Every row comes from one small tree of marks. The marks that hang from a mark follow it in brackets, in the order of their numbers. Every link used is in the known rows. Which tree was each row made from?
Known rows:
K146{K604{K102}}: -1.914,-1.062,-0.304,-1.152,-2.246,-2.768,-0.022,1.079,0.378,-1.725,-1.247,0.406,0.344,-0.005,0.993,0.540,0.660,1.873,-1.183,-3.509,-0.187,2.236,0.038,-0.889,-0.873
K146{K604{K102{K459 K625{K179{K103}}}}}: -1.831,-2.088,-1.270,-0.619,-1.296,-0.727,-0.338,0.168,1.297,-1.882,-1.768,0.792,0.678,1.944,1.838,1.898,1.414,-1.468,-2.867,-1.405,0.728,0.484,0.039,-1.022,-0.605
K604{K102}: -3.126,-0.300,0.082,-0.978,-1.735,-3.397,-0.322,-1.726,0.058,-0.102,0.079,0.253,-2.363,-1.112,1.911,0.273,1.948,2.097,1.765,-0.644,-1.638,3.703,0.710,-1.147,0.235
K102{K459{K179{K103}} K625}: -0.704,-2.085,-3.549,-0.053,1.173,2.297,-0.992,-2.878,0.412,-0.822,-0.735,1.085,-1.037,2.583,3.480,1.832,3.118,-5.157,-5.456,3.675,0.413,-0.385,1.215,-0.218,0.681
K842{K459{K102{K604 K625}}}: -0.918,-0.040,-1.550,0.643,0.657,-1.898,-1.903,-0.556,-0.377,-0.047,-1.921,0.004,-1.136,1.246,1.010,-1.333,1.720,-0.286,0.264,0.853,-0.373,1.546,1.186,2.286,1.041
K566{K604{K102}}: -1.468,0.338,0.404,-1.871,0.510,-1.890,-1.461,-0.611,0.535,0.444,-1.215,-1.114,-1.783,-2.597,-0.270,1.710,0.923,1.049,-1.534,-2.337,1.718,1.371,-0.325,-0.650,-0.383
K146{K604{K102{K459{K179} K625}}}: -1.840,-1.554,-1.997,-0.152,-1.705,-1.646,0.084,0.378,1.036,-2.134,-1.628,0.751,1.341,1.750,1.377,1.250,2.101,-0.215,-1.588,-1.250,0.111,1.266,-0.476,-0.800,-0.640
K566{K604{K102{K625{K179{K459}}}}}: -1.822,-0.402,-0.811,-1.927,0.977,-1.214,-2.439,-1.769,1.590,0.054,-2.148,-1.204,-1.117,-1.004,-1.208,1.736,1.278,-1.352,-2.174,-0.486,2.262,-0.603,-0.843,-1.088,-0.394
K146{K604}: -0.154,-1.734,-1.131,-1.931,-1.089,-1.146,-0.629,1.200,-0.174,-1.420,-1.251,0.402,0.468,-0.198,0.902,-0.127,-0.097,0.768,-4.593,-3.837,0.321,1.378,0.980,-0.564,-0.818
K566{K604{K102{K459 K625}}}: -1.199,-0.817,-1.248,-1.263,1.188,-1.520,-1.787,-1.381,1.221,0.090,-1.030,-0.522,-1.251,-0.424,0.471,2.289,2.129,-0.690,-2.616,-0.597,2.363,0.928,-0.344,-0.740,0.101
K103{K179{K459{K102}}}: -0.874,-0.398,-0.102,2.032,1.709,-1.109,-0.721,-2.410,1.029,0.041,-0.672,1.765,-2.336,1.163,-0.210,-3.369,1.106,-1.726,3.091,-0.043,0.412,2.746,0.115,0.166,0.795
K842{K459{K102{K604 K625} K179{K103{K566}}}}: -0.768,1.640,-1.110,1.522,0.656,0.324,-1.532,-0.870,-0.144,-0.749,-3.305,-1.073,-1.563,1.018,0.771,-0.317,1.309,-2.170,1.022,2.585,0.163,0.092,0.486,2.781,0.456
K459{K179}: -1.141,0.695,-1.060,-0.975,-0.778,1.314,0.084,-1.181,-0.815,0.179,-1.578,-0.502,-0.789,-2.640,0.771,-0.450,1.676,-0.471,-1.192,0.346,-1.917,0.887,0.661,-0.173,-0.483
K179{K103 K459{K102} K625}: -1.383,0.445,0.388,-1.455,2.307,0.983,-2.997,-1.928,-0.533,-4.577,0.030,4.512,-4.077,5.551,3.212,0.184,-1.521,-7.118,-1.024,4.072,3.281,-0.996,0.885,1.020,1.516
K459{K102 K179{K103{K566} K625}}: 0.823,2.092,-0.558,-1.635,-1.237,2.877,-0.991,-0.827,-0.986,-1.363,-1.075,1.105,-2.976,1.174,2.024,0.924,-0.082,-3.700,2.200,3.800,0.797,1.057,-0.748,2.126,2.114
K459{K102}: 0.325,-0.229,-0.061,-2.323,-1.434,-0.858,-0.674,0.023,-0.917,1.949,1.463,0.979,-2.153,-0.355,2.196,-0.566,1.640,0.386,0.667,-0.115,-0.137,4.042,0.612,2.043,3.043
K129{K146{K604{K102{K625{K179}}}}}: -1.181,-0.219,-4.765,-1.348,-4.169,-2.848,-1.657,-0.600,0.708,-0.813,-0.180,-0.558,2.301,0.503,0.534,2.625,0.863,-0.488,-3.467,-1.617,-0.968,1.184,-1.009,-0.466,-2.211
K129{K146}: -0.219,0.361,-4.299,-1.553,-2.435,-2.686,-1.943,-1.774,-0.581,0.208,1.533,-0.332,-0.021,-0.738,1.587,1.404,0.747,-0.244,-3.998,-0.816,-1.289,2.563,0.819,0.111,-1.464
K604{K102{K459 K625{K179{K103}}}}: -2.889,-1.756,-1.681,-0.210,-0.456,-0.761,-0.706,-2.977,1.421,-0.264,-0.658,0.742,-1.638,1.576,2.820,1.831,3.206,-2.230,-0.218,2.276,-0.424,1.529,0.704,-1.371,0.622
K102{K459{K179{K103}} K604}: -0.740,1.621,-0.440,1.818,2.451,2.219,0.197,0.093,-0.788,-1.523,-1.281,0.383,-0.484,-0.670,1.957,1.680,2.524,-1.137,-2.155,-0.171,1.153,0.548,0.285,1.780,-1.295
K103{K179{K625{K102{K459 K604}}} K566}: 2.258,-0.153,-3.305,1.009,1.112,-2.002,-2.366,-3.655,1.019,-2.387,-1.648,-0.036,-3.154,2.112,-1.927,-2.245,-1.087,-1.199,5.302,0.048,1.041,3.581,-0.368,-1.688,0.477
K459{K102{K604 K625} K179}: -0.126,1.191,-1.881,-1.468,-2.351,1.521,-0.709,0.424,-1.185,1.127,-1.039,-0.563,0.193,-0.685,-0.100,1.430,2.643,-0.305,0.063,1.478,-0.585,0.643,-2.770,3.071,1.776

Write each row's tree:
-1.233,1.400,0.242,-1.030,-0.882,-0.481,-0.389,0.387,-0.724,0.373,0.831,-0.369,-0.136,0.148,0.283,1.846,0.908,-2.318,1.086,-2.040,0.054,0.765,-0.813,1.161,1.531 -> K625{K102{K459{K179{K103}} K604}}
0.574,0.632,-1.771,0.567,2.986,2.468,-0.773,-1.897,0.313,-2.468,-1.445,1.251,-1.919,1.372,2.564,0.846,1.454,-4.289,-1.409,2.687,2.183,0.692,1.512,-0.074,-0.252 -> K102{K459{K179{K103{K566{K604}} K625}}}
-1.159,-1.270,-1.846,-0.054,-1.295,-1.420,-0.396,-0.177,1.386,-2.692,-1.889,0.124,0.177,2.275,1.581,1.771,1.401,-0.992,-1.754,-0.624,1.149,1.251,-0.214,-0.763,-0.701 -> K146{K604{K102{K459{K179{K103{K566}}} K625}}}
-0.272,1.464,-2.250,1.438,2.386,1.582,-0.345,-0.144,-0.971,-2.824,-1.643,1.393,0.238,0.226,1.107,0.617,2.541,-0.653,-0.299,0.670,0.608,0.835,-0.143,1.063,-1.275 -> K102{K459{K179{K625}} K604}
0.322,1.783,-1.786,1.528,2.874,2.173,-0.847,-0.731,-0.694,-3.454,-1.862,0.827,-1.196,0.854,1.525,1.483,1.563,-1.845,-0.866,1.344,1.927,0.507,0.134,1.184,-1.353 -> K102{K459{K179{K103{K566} K625}} K604}
-1.644,-0.118,-0.586,-0.890,1.136,0.003,-1.411,-1.295,1.110,-0.192,-1.595,-0.651,-1.431,-0.546,0.799,3.164,1.879,-2.065,-3.030,0.069,2.443,-0.272,-0.700,-0.417,-0.200 -> K566{K604{K102{K459{K179{K103}} K625}}}
-1.200,-0.726,-1.270,-1.329,1.274,-0.523,-1.685,-1.508,1.586,0.493,-1.735,-0.890,-0.818,-0.908,-0.066,2.221,2.224,-1.293,-2.190,-0.367,2.183,0.305,-0.436,-0.959,-0.070 -> K566{K604{K102{K459 K625{K179}}}}
-0.734,0.384,-0.474,-1.567,-0.689,-2.383,-0.966,0.233,-0.627,0.609,1.625,-0.170,-0.178,0.468,0.084,0.934,1.053,-0.820,1.245,-2.894,0.117,2.206,-0.239,0.657,1.906 -> K625{K102{K459 K604}}
0.851,3.125,-0.438,-1.082,-0.929,2.861,-1.271,0.218,-1.540,-1.916,-1.658,0.480,-2.314,0.470,0.831,1.738,-0.171,-2.143,2.105,2.476,1.362,0.490,-2.055,3.073,1.189 -> K459{K102{K604} K179{K103{K566} K625}}
1.790,-0.495,-2.605,1.966,2.168,-2.583,-2.425,-4.516,2.455,-1.038,-1.457,-0.487,-3.791,2.691,-1.750,-3.685,0.516,-1.732,4.645,2.150,2.221,3.959,0.153,-0.421,1.027 -> K103{K179{K459{K102{K625}}} K566}
-2.356,1.058,-0.021,1.736,1.562,0.688,-0.537,-1.470,-0.316,-1.065,-3.460,-0.254,-1.727,-0.570,1.913,-1.360,0.831,-2.498,-0.823,1.281,-1.371,-0.337,2.769,0.636,-1.094 -> K842{K459{K179{K103}}}
-1.387,0.780,-0.810,-1.548,-0.322,3.443,-0.887,-1.588,-1.473,-2.482,-2.119,1.456,-2.258,-0.275,2.275,1.217,-0.508,-3.887,-2.900,2.042,-0.803,-1.429,0.520,-0.441,-0.646 -> K459{K179{K103 K625}}
-1.224,0.303,-4.969,-0.112,-3.610,-2.819,-0.979,-0.410,0.613,-1.522,0.156,-0.039,2.599,1.341,1.282,2.753,1.731,-0.843,-2.797,-0.707,-0.733,1.559,-1.062,0.101,-2.181 -> K129{K146{K604{K102{K459{K179} K625}}}}
-0.930,0.016,-1.598,0.579,0.724,-0.895,-1.833,-0.678,-0.032,0.360,-2.604,-0.317,-0.703,0.770,0.460,-1.393,1.788,-0.892,0.749,1.064,-0.566,0.892,1.098,2.072,0.887 -> K842{K459{K102{K604 K625{K179}}}}
0.852,1.396,-0.303,-1.534,3.683,0.353,-4.253,-2.509,0.741,-5.092,-1.066,2.370,-4.934,5.425,1.145,0.445,-2.362,-6.910,-0.047,4.360,6.052,-0.622,0.413,0.919,1.209 -> K179{K103{K566{K604}} K459{K102} K625}
0.192,1.011,0.131,-1.624,0.184,1.313,-1.486,-0.915,0.916,0.933,-0.775,-1.943,-0.964,-0.082,-0.826,1.974,-0.139,-4.240,1.649,-1.335,1.390,-0.114,-0.083,0.311,1.353 -> K625{K102{K459 K604} K179{K103{K566}}}
-0.096,-0.031,-0.032,-1.136,1.588,2.289,-1.402,-2.420,1.635,0.414,-2.503,-1.487,-2.584,-1.591,0.713,1.227,0.481,-3.181,-1.205,0.648,1.680,0.257,1.593,-0.921,-0.389 -> K625{K179{K103{K566{K604{K102{K459}}}}}}
-1.883,-0.516,-0.599,0.366,-1.258,-1.673,0.814,1.081,0.795,-2.007,-1.489,0.869,1.167,0.643,1.499,0.548,1.938,0.640,0.037,-2.207,0.067,2.148,-0.005,-0.455,-0.964 -> K146{K604{K102{K459{K179}}}}
-0.070,1.716,-0.928,-2.425,-0.573,2.149,-1.868,-1.641,-0.566,-2.188,-2.061,-0.482,-2.372,0.168,0.064,1.831,-1.638,-4.562,-0.499,1.468,0.870,-1.386,-0.596,-0.455,0.301 -> K459{K179{K103{K566{K604}} K625{K102}}}
-0.608,0.035,-1.167,1.724,1.998,-0.506,-1.715,-2.271,0.286,-2.554,-1.469,3.102,-2.190,2.597,-0.656,-2.928,-0.020,-2.338,3.544,0.786,0.874,1.457,-0.888,0.006,0.244 -> K103{K179{K459{K102{K604}} K625}}
-0.708,1.861,1.340,-1.232,-1.764,3.020,0.470,0.324,-1.162,1.455,-0.224,0.500,-2.028,-1.011,2.636,1.269,1.400,-2.611,0.352,1.647,-0.259,1.139,-0.568,2.952,2.179 -> K459{K102 K179{K103}}
-1.250,1.580,-1.110,1.158,0.548,0.217,-0.692,-0.633,-0.646,-1.255,-2.854,1.186,-0.933,1.005,1.380,-2.402,1.362,-2.085,3.689,2.885,-1.445,1.006,1.359,1.852,0.861 -> K842{K459{K102 K179{K625}}}
1.495,1.094,-2.327,-0.737,1.738,-1.824,-2.257,-2.570,1.518,-1.997,-2.133,-1.843,-2.872,-0.273,-0.817,0.278,0.600,-0.072,2.014,1.248,2.913,2.885,0.406,-1.047,-0.314 -> K103{K566{K604{K102{K459{K179{K625}}}}}}
-0.643,-0.491,-1.284,1.451,1.875,-0.512,-1.587,-2.810,0.527,-2.246,-1.184,3.422,-2.501,2.953,-0.046,-3.330,0.032,-3.121,3.575,1.409,0.562,1.754,-0.221,-0.467,0.717 -> K103{K179{K459{K102} K625}}
-0.437,1.505,-1.435,1.820,2.254,1.151,0.226,0.116,-0.648,-1.227,-1.279,0.215,0.353,-1.069,1.018,0.559,3.297,0.289,-0.645,-0.321,0.523,1.548,0.129,1.479,-1.215 -> K102{K459{K179} K604}
-1.176,-0.244,-4.301,-0.530,-3.218,-1.947,-1.426,-0.651,0.915,-1.255,0.041,0.053,1.900,1.521,1.779,3.415,1.005,-2.106,-4.093,-0.897,-0.076,0.794,-0.582,-0.107,-2.157 -> K129{K146{K604{K102{K459 K625{K179{K103}}}}}}
-1.640,-0.615,-0.305,-2.491,0.239,-0.107,-2.182,-1.447,1.055,0.552,-2.095,-1.436,-1.790,-1.698,-0.225,3.108,0.717,-1.466,-3.859,-1.052,2.003,-0.834,-0.763,-0.979,-0.307 -> K566{K604{K102{K625{K179{K103}}}}}
1.531,-0.306,-3.278,1.867,3.272,-2.089,-2.994,-5.148,1.899,-4.067,-2.559,0.891,-4.110,3.184,-1.810,-4.211,-1.122,-2.391,4.461,2.363,1.983,2.837,0.810,-2.169,-0.610 -> K103{K179{K459 K625} K566}
